Known rows, with every step that occurs:
relopod, tolub: [  2  -1  -9   1   8   3   5   4  11   0  -8  -1   2  16   0 -12   5  12
  -1   6  10  -6  -5  13 -10   7  -1   0  -1 -10  -6  -8   4  -8  -5  -5]
ladu, buser: [  0  -1  -9   1   0  -2   6  -1  -4  -3  10 -13  -4 -11   5  -5   0 -11
 -12   8   4  -3  -3   4  -2   1   9  -6  -3  17   0   9  17   5  11  -3]
tolub, ladu, buser, pivife, vite, milip: [ 21  -1 -18   2  -8 -28  -4  -6  11  -6  16 -15 -18 -35  11  -7  11 -11
 -17  30  20  -7 -30   9  21   7   1  -1   1 -15  12   1  36  19  23 -10]
vite, pivife, buser, milip: [ 14 -10  -1   7 -10 -17  -6  12  13 -13  24  -3 -22 -12   4   8   8 -19
 -17  16   8   5 -15  22   1   8  -6 -10   2 -23   6  -2  23  20  12  -6]
gupileb, lozuz, relopod, tolub, ladu, buser: [ 12  -4 -27  -2   9  25  12   4  12 -21 -30  -3  -7  15  10  -4   4   2
  -2  29  10  -6  -1   2   1   1   4   8   3  -7  -7  -4   1 -13  14 -12]
buser, pivife: [  6   0  -4   2   2   5  -4   8  16  11   9 -16   2 -11  -1  -1  -2  -3
  -5   2  -1  -4  -7   7   1  13   0 -11   2  -6   1  -4  11   8  -2  -3]
buser, ladu, tolub: [  4   0 -21  12 -12 -12  -2   7   1   8   5   2  -1  -6  12 -15   0  -9
  -2   6  14   5 -10   2   4  10  -6  -5   4  18  -1 -10   2   0  14  -7]
pivife, buser, ladu, tolub, mumurov: [  4   0 -33  27 -10 -10  -8  19   2  11  15   5 -15  -1  11 -27  -8 -13
 -14   8  15  -2 -12  17  -5  14  -7 -14  10  15   1  -8  15   6  24  -4]
gupileb, lozuz, relopod, tolub, vite, pivife: [ 21  -3 -10  -5  11  24  11  18  19 -23 -24 -18  -8  21   8  -1   5  13
   0  19  22   1   0  11   2   3 -11   6   5 -25   5  -7  -8  -4  12 -16]
vite, milip, buser, ladu, tolub: [ 18  -8  -5  29 -25 -34   0  10  -3  19  35   4  -7 -22  21 -21  10  -2
  -8   7  25  -2 -24   4  15   6 -10   4   2  10   2  -1   8  13  26  -8]
milip, vite, pivife, buser, ladu: [ 10  -9  -4  24 -22 -24 -13  17  10  -5  24 -14 -23 -22   5  -6  14 -15
 -24  28  31   6 -14  28  -4   7   2 -15   9 -12  22   6  13  26  33 -12]
ladu, buser, pivife, vite, milip: [ 13  -7 -13   9  -7 -20   5  -4  18   5  26 -33  -8 -28   9 -10   3  -7
 -29  18  25   1 -26  10  14  21  -2 -10   2   6  10   6  33  24  17  -6]
ladu, tolub, vite, pivife, buser: [ 16   1  -4   9  -3 -21  -4  12  -6  -6  18 -12 -23 -20  11 -13   1 -10
  -4   2  21   0 -11  18   4   4  -2  -7   3 -14  13  -9  18  18  37 -13]
relopod, tolub, ladu, buser, pivife, vite: [ 11   3 -26   1   5 -13  -3  -7  23  -8  -5 -15 -13  -6   8 -18  17   0
 -17  24  18  -9 -25  25   2  11   2  -5   0 -22   6 -10  31   5  14 -14]
gupileb, lozuz: [  4  -6  -1  -3   3  18   4   1  10  -8 -16  -6  -3   5   2   8  -4   4
  -1   7  -3   5   6  -2   3   1   8  -1   4  -9  -2  -4 -18   0  -1  -3]
milip, buser, pivife: [  7  -1   9  20  -3 -11 -10   8  14  18  29 -11  -3 -17   8 -10  10  -2
 -14  -4  -6 -10 -10  15   0   7   1  -9   3  -8   2   1  10  14  13  -7]
lozuz, gupileb: [  2  -8   2  -7   6  16   3   4  -9  -2   1   6   9  -7  -7   6 -13   2
  -4 -10  -2   3   4  -6   1   7   9  -4   3   0  -2  -6 -11   2   1  -5]
ladu, tolub, relopod: [  0  -3 -17   5   1  -7  -3  -5   2   4   7  13  -6   6  -4 -14  -9   0
   9  -3   1  -9   0   7   7  13   6  -4  -5  13 -11   0  -3  -2  13  -4]
vite, pivife, buser, ladu, tolub: [ 11  -5 -14  20 -15 -17 -13  17   9   2  22  -5 -20 -17  17  -9   2 -23
 -18  15  29  10 -15  15   8  13  -8 -13   4 -10  13  -7  12  21  37 -18]
lozuz, relopod: [  2   0  -5   6   3  15  10   3  -1  -5  -6   4   5  12   3  -1  -2  -1
   2   3   6   2   6  -9   2  -1 -13   6   3   8  -1   6   0 -10   9  -1]
buser, pivife, vite: [  5   1  -5   6  -1  -7  -4  -6  23   5   8 -24  -4 -10   3  -7   5  -1
 -18   5   9   5 -13  11   8  18  -6 -10   5 -14   9  -6  10  15   8  -4]
relopod, lozuz, gupileb: [  3  -8   0 -10  15  35   2   1 -20   0  -1  15   9   6 -18  14 -13  -1
  -3  -3 -11   3  15  -8  -2  14   4  -7  -5  11 -10  -6 -17  -1   9  -4]
lozuz, relopod, tolub, ladu: [  9   4 -20   0   7  11   6   4   5 -12 -23  14  -2  21   5  -9  10   7
   7  18  12  -9  -5   2  -1  -4 -13  14   0 -14  -3  -7   6 -18   7  -9]
gupileb, lozuz, relopod, tolub, ladu: [ 13  -3 -20  -1  11  28   9   5  14 -18 -37   7  -4  24   7   0   5   9
   6  23   8  -4   2  -2   2  -1  -5  12   3 -19  -6 -10 -10 -16   7 -11]
buser, ladu, tolub, relopod, lozuz, gupileb: [  6  -7 -33   0   1  15  -6   9  -8   4   7  21   1   9  -9  -7 -15  -6
  -5   9   6  -2   2   3   9  27  -3 -13  -6  23 -15  -6 -15   0  23 -10]
milip, buser, pivife, vite: [  6  -1   7  23  -6 -19  -9  -5  20  15  28 -20 -10 -17  11 -17  16   0
 -23  -2   5  -3 -16  18   6  13  -5  -8   6 -13   9  -1   7  20  22  -8]
ladu, buser, pivife, vite: [  5  -2 -13   4   0  -9   0  -6  17   0  17 -34  -6 -19   8 -10   4 -10
 -28  11  12   1 -15  15   6  19   4 -16   3   6   7   4  27  19  17  -7]
gupileb, lozuz, relopod, tolub, vite: [ 14  -1 -17  -8  10  28  16  16  10 -18 -33 -12  -1  28   4  -7   2  17
   0  14  16  -1   3   8  -2   3  -6  10   7 -13  -4  -6 -12 -14   5  -5]
vite, milip, zodu: [ 13  -3   7  -5 -14 -24  23  17  -3   8  17   0  -4 -10   2   9   8  10
   6  15  24  -4 -17  -5   1  14  -7  13   2  -4   3   5   6   2   6  -9]
lozuz, relopod, tolub: [  2  -1 -14   5   9  19  13   8   9  -3 -15   3   7  28   1 -10   2  11
   2   7  16  -2   1   3  -7   5 -12   8   1   1  -7  -2   2 -17   4  -5]
gupileb, lozuz, relopod, tolub, mumurov: [ 10  -4 -24  10  16  37  11  11  17 -10 -32  -3   1  37   1 -11  -8  19
   6   7   3  -3   6   4 -12   6  -5   3   8   3  -9  -8 -11 -21  -7  -9]
tolub, vite, pivife, buser, milip, zodu: [ 23   2   0 -12 -10 -31  11  33   2 -16  22 -13 -27  -8   0   8  20  -7
 -10  20  21  -5 -21  29  -4  10 -11   0   7 -31  12   0  28  18  18 -10]
tolub, relopod, lozuz, gupileb: [  2  -8 -16 -16  18  32  -5   2  -8  -3   3  23   1  16 -26   9 -14   3
  -4   5 -10  -9  13   2   5  22   4  -8 -11   6 -17   4 -18   0   9  -2]
tolub, ladu, buser: [  8   3 -15  -6  -1 -11  -4  -6  -6 -14   0   5 -13 -19   7  -2   8 -13
  -2  19   1  -9 -10   3   6 -10  10   2  -4  -3   5   3  22   3  16  -7]
pivife, vite, milip, zodu: [ 11  -3   5  -1 -14 -34  20   1   7   1  14 -10 -11  -5   4  -1  16  13
  -7  16  32   6 -21   1  10  18 -14  11   6  -9  10   4   4  10  16  -8]

Rows:
[ 11  -6   8  21 -18 -36  -1 -10   6   4  28  -8 -13 -18  13 -16  15   9
 -21   5  23   5 -21   7  17   4 -10   8   3 -10  11   5   4  19  23  -3]	pivife, vite, milip, buser
[  7 -11  -1   7 -15 -29   6   2   5 -10  11  -3  -4  -5 -11   1  13  -5
  -6  15  -3  -2  -9  20 -11   0   6  -4   6   6  -2   3  16   0 -13   6]	buser, milip, vite
[ 20  -8 -10   5 -15 -37  -7  -3   4 -29  15  -4 -26 -29   1   5  22 -20
  -7  33   4  -9 -21  21   1 -11  10  -4   0 -11  12   5  42  12  13 -12]	tolub, ladu, buser, milip, vite, pivife
[ 11  -5  -1   7 -11 -25   4 -13   6  -2  12 -10 -11 -12   6  -7   7   9
 -14  10  29   9 -19   0  20   8 -11   7   3  -9  10   1   6  14  10   0]	pivife, vite, milip
[  4  -5  -5  -4 -12 -23  19  21   2  -1  21   6 -16   3  -1   7  13 -13
 -14  19   5  -3 -13  20 -13  22  -6  -2   7  -6  -8   2  22   5   8   0]	pivife, buser, milip, zodu
[ 19   2 -12  -8  -1 -16  11  18   2  -4  -3 -11  -6   4  -1 -17  10  21
   0  12  29 -10 -22  19   0   5  -7  10  -2 -21   2  -7  15  -1  -2  -1]	relopod, tolub, vite, milip
[ 15  -4  -5   9  -9 -19   0  -2  22   8  18 -25  -7 -22   5  -7   5   3
 -17  10  22   5 -25   8  17  21 -11  -4   5 -15   9  -3  16  21   9  -4]	buser, pivife, vite, milip
[  6  -7 -13  -3  -7 -17  10   1   2 -13  15  -9  -4  -8   0   2   4 -16
 -14  14  -4  -3 -11  12  -5   5   5  -7  -1  17  -9   5  32   3  -4   3]	ladu, buser, milip
[ 15  -4  -5  21 -26 -40  -4   0  10   6  27 -10 -15 -18  18 -19  20   3
 -27  15  37   6 -28  10  21   8 -20   5   5  -8  12   2   2  21  25  -4]	pivife, vite, milip, buser, ladu
[ 12  -4 -11  12 -14 -10 -14  22  12  -4  20  -9 -20 -14  14  -2   8 -19
 -25  21  27   6 -15  18   8  11 -12 -11   4 -20  15  -1  12  25  28 -14]	vite, pivife, buser, ladu
[ 17  -6  -2  21 -25 -30  -4  15   2  14  33   2  -8 -21  16 -12  14   1
 -15  16  25  -5 -25   6  12   2 -14   5   1   0   5   5   4  14  20  -4]	vite, milip, buser, ladu
[  1   0 -21  10 -14  -5  -7  21   2   5  13  -1 -14  -4   9  -9   3 -18
 -28  18  21   1 -10  14   3  14  -7 -10   7  -4   2   0   9  14  21   2]	pivife, buser, ladu
[  6 -11  -7   7 -14 -28   9  -1   1 -14  22 -14  -9 -14  -6  -3  10 -14
 -17  19   2  -4 -12  21 -11   0  15 -10   3  22  -3  11  34   5   1   3]	ladu, buser, milip, vite
[ 23   1 -14   8 -12 -28   2  27   6   3  13  -9  -9  -1  11 -27  22  16
 -14  18  37 -14 -30  30   2   5 -17   6   2 -19   4  -5  12   6  13  -6]	relopod, tolub, vite, milip, buser, ladu
[  4 -12  -4  14 -18 -27   3  10   2  -5  22  -1 -20  -9  -6  -4  10 -17
 -22  20   4  -3 -10  29 -12   9   5  -9   8  -1  -3   4  24  12   7   9]	pivife, buser, milip, vite
[ 13  -2 -19  -8  -6 -23   0  -3  -1 -21   5   8 -15 -16   3   4  13 -19
  -5  26  -7 -12 -17   9   4  -8   6   2  -3  -3  -2   0  36   1   2  -1]	tolub, ladu, buser, milip
[ 13 -14  -2  10 -15 -33   3   2   9 -21  25 -20 -16 -21  -2   2  14 -17
 -16  22   8  -1 -16  25  -7   0  12 -14   2  10   7  10  38  15  10  -7]	ladu, buser, milip, vite, pivife
[  4  -2 -34   5   0   6  -9   4   0   4   4  17  -5  15  -5 -11  -5  -7
  -5  16   7  -3  -1   9  10  22  -8  -9  -7  21 -12  -2  -6  -1  23  -6]	buser, ladu, tolub, relopod, lozuz
[ 13   3 -20   0  -2 -17 -10 -10  12 -10   6 -16 -16 -26   9  -8  12 -14
 -18  20   6  -6 -21  11  13   6   3  -7   1 -13  11  -1  32  14  22 -10]	tolub, ladu, buser, pivife, vite
[  7  -5  -9 -10  -8 -23  26  13   2 -11  19  -8  -5  -1  -1   9  13 -12
  -9  17   0  -5 -15  11 -12  14   4  -1   3  19  -9   7  31  -1   3  -6]	ladu, buser, milip, zodu
[ 20   4 -18   4 -12 -22  -6  17   1  -6   8 -13 -11 -14  15 -15   7  -9
  -1   9  29   4 -17  15  11   4 -13  -4   4  -3  15 -11   9   9  25 -16]	buser, ladu, tolub, vite, pivife
[ 11  -6 -25  15 -13 -12 -17  16  15  -3  27   2 -25  -9   9 -12   0 -18
 -19  21  28  -1 -15  23  13  20  -8 -15  -1 -12   7   0   9  24  41 -16]	vite, pivife, buser, ladu, tolub, relopod
[ 14  -3   1   3 -11 -26  13   9  22  14  22 -23  -7 -15   5   0  12  10
 -13  15  28   3 -27   7  11  30 -13   0   9 -16  11  -1  16  17  12 -12]	buser, pivife, vite, milip, zodu
[ 20   3   1 -10  -9 -22   6  16  -9  -7   8 -11  -9 -14   1  -5   4   9
  -1   9  22  -6 -18   5  11  -3  -9  10   0 -13   9   2  13  10   4   4]	tolub, vite, milip
[ 14  -6 -14   1 -14 -35  -1  -3  -3 -23   8   1 -19 -21  -2  -1  19 -18
  -8  31  -3 -13 -18  19  -3  -9  12  -1   0   0   2   5  37   3   7  -1]	tolub, ladu, buser, milip, vite
[ 15 -13   7  11 -16 -32   0   3  13 -15  18  -9 -15 -13  -8   7  17  -7
  -3  15   4   1 -14  22  -6  -3   2  -7   5  -7  10   2  21  10  -6  -4]	buser, milip, vite, pivife
[ 14  -4 -24  30  -8 -13 -17  19  12   1  20  -3 -22 -11  13 -18  -5 -15
 -12   9  22   3 -15  20   0  10 -11 -16   7  -1  14  -8  18  15  29 -19]	vite, pivife, buser, ladu, tolub, mumurov
[  1  -4 -35   9  -4   6 -11  14  -5   8  16  18 -17  10  -1 -14  -5 -18
 -22  22  15  -3  -3  17   7  29  -7 -15  -4  13 -12   1   1  11  38  -2]	pivife, buser, ladu, tolub, relopod, lozuz
[ 20   5 -13  -1 -11 -16 -10  29   4 -13  14 -19 -24 -15  11  -7  11 -12
 -22  19  31   0 -19  28   8   6 -14  -7   5 -28  22  -3  17  24  29  -8]	tolub, vite, pivife, buser, ladu
[  9  -8  12  16 -11 -19  -9   2   9  -8  13 -15 -13 -19  -4   1  12   0
  -3  11  14   2  -5  15  -4  -6   8  -8   4  -9  20   6   7  15  15 -13]	milip, vite, pivife
[ 18  -7   9  23 -14 -24  -2  13  10  21  37 -10  -8 -28  10  -8   7   4
 -12   6  14 -11 -23   8  11   9  -7  -2   1  -8   3   3  15  19  12  -5]	vite, milip, buser, pivife
[ 24   3  -5   6 -21 -34  -1  25  -7   3  26 -10 -14 -19  13 -17  18   5
 -14  12  30 -12 -27  18  13  -2 -18   9   2 -13  11   2  10  15  20   0]	tolub, vite, milip, buser, ladu
[ 20  -1   4  15 -14 -37   5   8 -14   8  27  -5 -14 -23  12 -23   5   6
   2  -5  18 -10 -18  10   9  -3  -3   7  -1   2   5  -4  13   9  24  -6]	ladu, tolub, vite, milip, buser
[  7 -10   8  22 -13 -20 -10   8   7  -7  24 -13 -26 -23  -2  -4  12 -10
 -17  16  19   1  -7  25  -6  -1   9 -12   6 -14  21   8  12  25  28 -10]	milip, vite, pivife, buser
[ 20   2  -4  22 -17 -34 -13  17   0   3  27 -11 -16 -20  21 -22  17  -7
 -10   3  22  -5 -20  21   8  -1 -12  -2   5  -5  16  -8   7  17  38 -19]	milip, buser, ladu, tolub, vite, pivife
[ 14  -3 -30   0   1  -2  14   6   9 -22 -12   9  -5  15   4  -8  13  -5
  -3  28   9 -13 -14  11  -3   0 -12   9  -1   0  -9  -2  31 -16   2  -6]	lozuz, relopod, tolub, ladu, buser, milip
[  3  -8 -10   3 -12 -14   4  11   3  -5  17   5 -14  -2  -1   1   4 -17
 -20  13  -1   0 -10  19  -5  11  -4  -7   4  -6  -8   0  21   9   1   9]	pivife, buser, milip
[  1  -3 -33  12 -13 -12  -9  17   5   7  19  11 -18   1   6 -20  -5 -16
 -21  20  20  -3 -11  21   8  25  -4 -14   1   8  -6  -1   6  11  34  -2]	pivife, buser, ladu, tolub, relopod
[  3  -1 -34   7  -9 -11  -6   8   8   5   6   8  -5   4   5 -18  -4  -6
  -3   9  14  -6  -9   9  12  18  -5  -8  -2  14  -9  -3  -3   0  17  -6]	buser, ladu, tolub, relopod
[ 17   3   1   4  -2 -21  -2   4  -4 -10   8 -13 -12 -17   8  -9   1  -2
  10  -6  14   2  -9  12   8  -3  -2  -1   1  -9  14  -9  11   9  21 -15]	ladu, tolub, vite, pivife
[ 20  -4  -7   5  -9 -31   1  14  -1 -12  21  -9 -23 -16   6  -8   5 -14
  -5   9  14   0 -17  24   4   7  -5  -6   4 -12   7 -11  26  15  21  -8]	ladu, tolub, vite, pivife, buser, milip
